In the rows, 128 means zero.
Known rows, with every step that occurs:
L > F > E > V: [125 172 124 132 181 107 155 104 130 154 135 117  83 136 129 108 125 153
 136 142 159  84  65]
X > K > R: [ 83  91 139 136 111 107 148 105 117 110 134 148 107 156 114 111 140  50
 100 108  61 145 116]
X > K > R > L > W: [118 144 125 129 136 115 139 144 113 103 157 164 134 127  85 123 122  90
 141 134  96 153 136]
X > K: [ 93 116 108 114 131  88 156  87 125 135 141 154 120 149 154 120 132  93
  85 103  94 143 105]
F > E > X > K > R > L > W: [165 117 134 115 175 135  88 208 110 102 159 140 115  91  48 115 119 149
 155 148  85  91  97]
R > L > F > E: [157 183  67 112 145  79 153 136 118 180 116 118 129 149 107 132 123 214
 140 159 196 140 111]
F > L > X > K: [ 98 108 137 142 126 165 130 130 119 122 142 177 125  92 163 124 105 136
 109 130 135 102 109]
X > K > R > L: [102 119 108 123  91 109 146 126 103 134 134 131 109 147  90 123 142  90
 119 126  83 173 147]
X > K > R > L > F: [101 149 100 158  97 131 175 142 114 159 127 138 116 148  64 110 132 125
 141 138  95 163 139]
K > R > L > F > E > V: [133 168 124 138 141 134 148 144 105 153 129  89  67 139  63 113 134 156
 174 168 150 111 107]
R > L > W: [159 174 104  94 163  63 133 127 125 115 146 152 153 134 149 151 122 154
 135 136 181 173 129]
K > R > L > F > E > W: [167 164 121 148 122 104 134 167  84 124 127 128 110 144  47 108 123 157
 185 155 163 117 148]
L > X: [113 127 124 114 142  91 108 117 120 127 115 154 121 125 155 132 134 115
 105 155 152 133  73]
F > L > R > K: [111 140 121 118 111 173 140  96 127 134 133 170 149 107 199 131 139 126
  67 102 170 116 136]
R > K > X: [104  88 109 111  76 104 135 104 131 118 124 117 177 145 175 106 150  56
  59  71  94 170  92]
R > L: [137 150  90  91 117  57 138 106 119 143 122 115 128 158 151 148 138 150
 118 126 160 186 139]
V > E > X > K > R > L: [107 104 125 118 108 129  95 153 121 127 121  68 108 151  67 132 146 110
 126 118  43 140 161]
V > E > X > K > R > L > F: [104 140 118 158 111 150 124 169 135 154 116  76 115 152  46 125 138 150
 148 131  61 139 158]
V > E > X > K > R: [ 90  79 154 134 124 126  91 131 131 109 118  86 108 159  89 122 142  65
 103 103  25 116 129]
E > W > D: [165 138 144 142 144  69 131  82  86 121 145 113 105 157 154 132 131 118
 151  82 157 155 108]
R > L > W > D: [188 175 115 117 175  74 130 106 110 149 143 109 136 140 148 154 127 181
 160 122 190 182 103]
K > R > L > X: [123 124 121 125 105 115  98 158 101 131 108 124 110 122  94 131 146 115
 141 178 139 152 120]
K > X: [111 111 134 122  84  60 129 110 129 109 126 100 159 168 185 123 128  78
 101 101 106 158  98]
E > F > L > W > D: [213 131 175 138 197 150 114 100 167 105 134 121 165 107 191 168 104 176
 184  99 192 130 146]
F > L: [126 113 139 123 128  98 145  92 128 114 131 141 135 157 201 149 113 151
 117  98 175 147 143]

Rows:
[127 117 131 114  74 223  96 102 192 108  99  81 213 105 197 132 141  86
  84  97 122  87 203]	V > E > F > L > R > K > X
[183 127 167 117 183 136 118 124 181  69 139 166 180 102 188 162 102 150
 158 116 180 111 172]	E > F > L > W
[125 132 130  93 174  86 126  85 118 124 142 107  81 139 152 120 134 113
 115 133 147  94  78]	F > E > V
[ 87  78 169 168 106 185 121 147 110 105 135 167 110 100 120 114 113  95
 127 142 103 101 116]	F > L > X > K > R
[ 96 120 132 132  58 185 135 122 132 118 135 135 179 108 208 114 130  93
  73  93 136 113 130]	F > L > R > K > X
[122 122 122 116 101  76 132 130 109 126 117 107 111 171 112 138 149 115
 135 138 129 192 151]	K > R > L
[157 135 124 129 179  92 119 161 133 154 118 119 114 135 108 122 119 200
 136 137 148  91  62]	L > F > E > X
[113 159 138 127 122 136 141 102 128 126 131 153 130 128 205 148 122 154
 108 133 184  99 143]	F > L > R
[141 154 135 104 137 177  98  87 190 118  98  97 166 129 197 168 129 138
 122 133 175  79 210]	V > E > F > L > R
[126 147  89 143 122 128 155 154 107 169 126 131 106 138  47 103 123 156
 142 155 114 118 120]	X > K > R > L > F > E
[105 160 113 143 136 161 162 139 101 163 145 107  67 117  48  93 129 136
 161 158 105  95 105]	X > K > R > L > F > E > V
[131 114 146 119  67 218 118 130 173 105 118 123 196  81 199 128 129  96
  97  99 129  98 168]	E > F > L > R > K > X
[155 112 140 104 140 133 112  79 186  98 101  82 171 155 187 172 121 142
 129 102 162 119 217]	V > E > F > L
[121 160 116 148 103  96 161 144 118 154 111 119 114 168  84 129 134 147
 150 152 146 180 142]	K > R > L > F
[134  93 145 130 140 197 106 131 161 104 124 165 149  61 156 139 105 138
 133 136 132  86 148]	E > F > L > X > K
[164 101 156 112 137 131 127 103 170  94 117 127 155 129 195 161 116 149
 139 103 170 131 183]	E > F > L
[106 148  82 109 113 123 124 135 107 154 132 151 117  94 115 123 127 139
 114 159 126 142 108]	R > L > X > K
[ 82  88 144 144 117 139 118 134 106 120 129 163 100 111  92 104 137  54
 104 154  72 116  86]	L > X > K > R
[133 127 113 135 169 128 134 159 130 157 139 142 112 115  86 103 113 183
 125 127  99  81  58]	L > F > E > X > K
[109 129 134 167 108 146 142 192 117 153 135 127 104 127  47 112 132 155
 156 135  67 145 120]	E > X > K > R > L > F
[147 126 133 103 124 204 121 106 172 116 118 158 168  75 193 142 141 125
  94 107 166 106 180]	E > F > L > R > K
[124  99 146 161 151 145 125 181 119 145 127 135  95 123  48  93 124 141
 139 132  66  73  69]	L > F > E > X > K > R
[123  63 181 149 117 218  98 151 149  87 119 157 133  70 114 126 113  95
 151 142  96  91 161]	E > F > L > X > K > R
[176 150 142 144 157  93 117 131  99 135 133 102 122 148 104 143 137 136
 176 135 157 182 109]	K > R > L > W > D
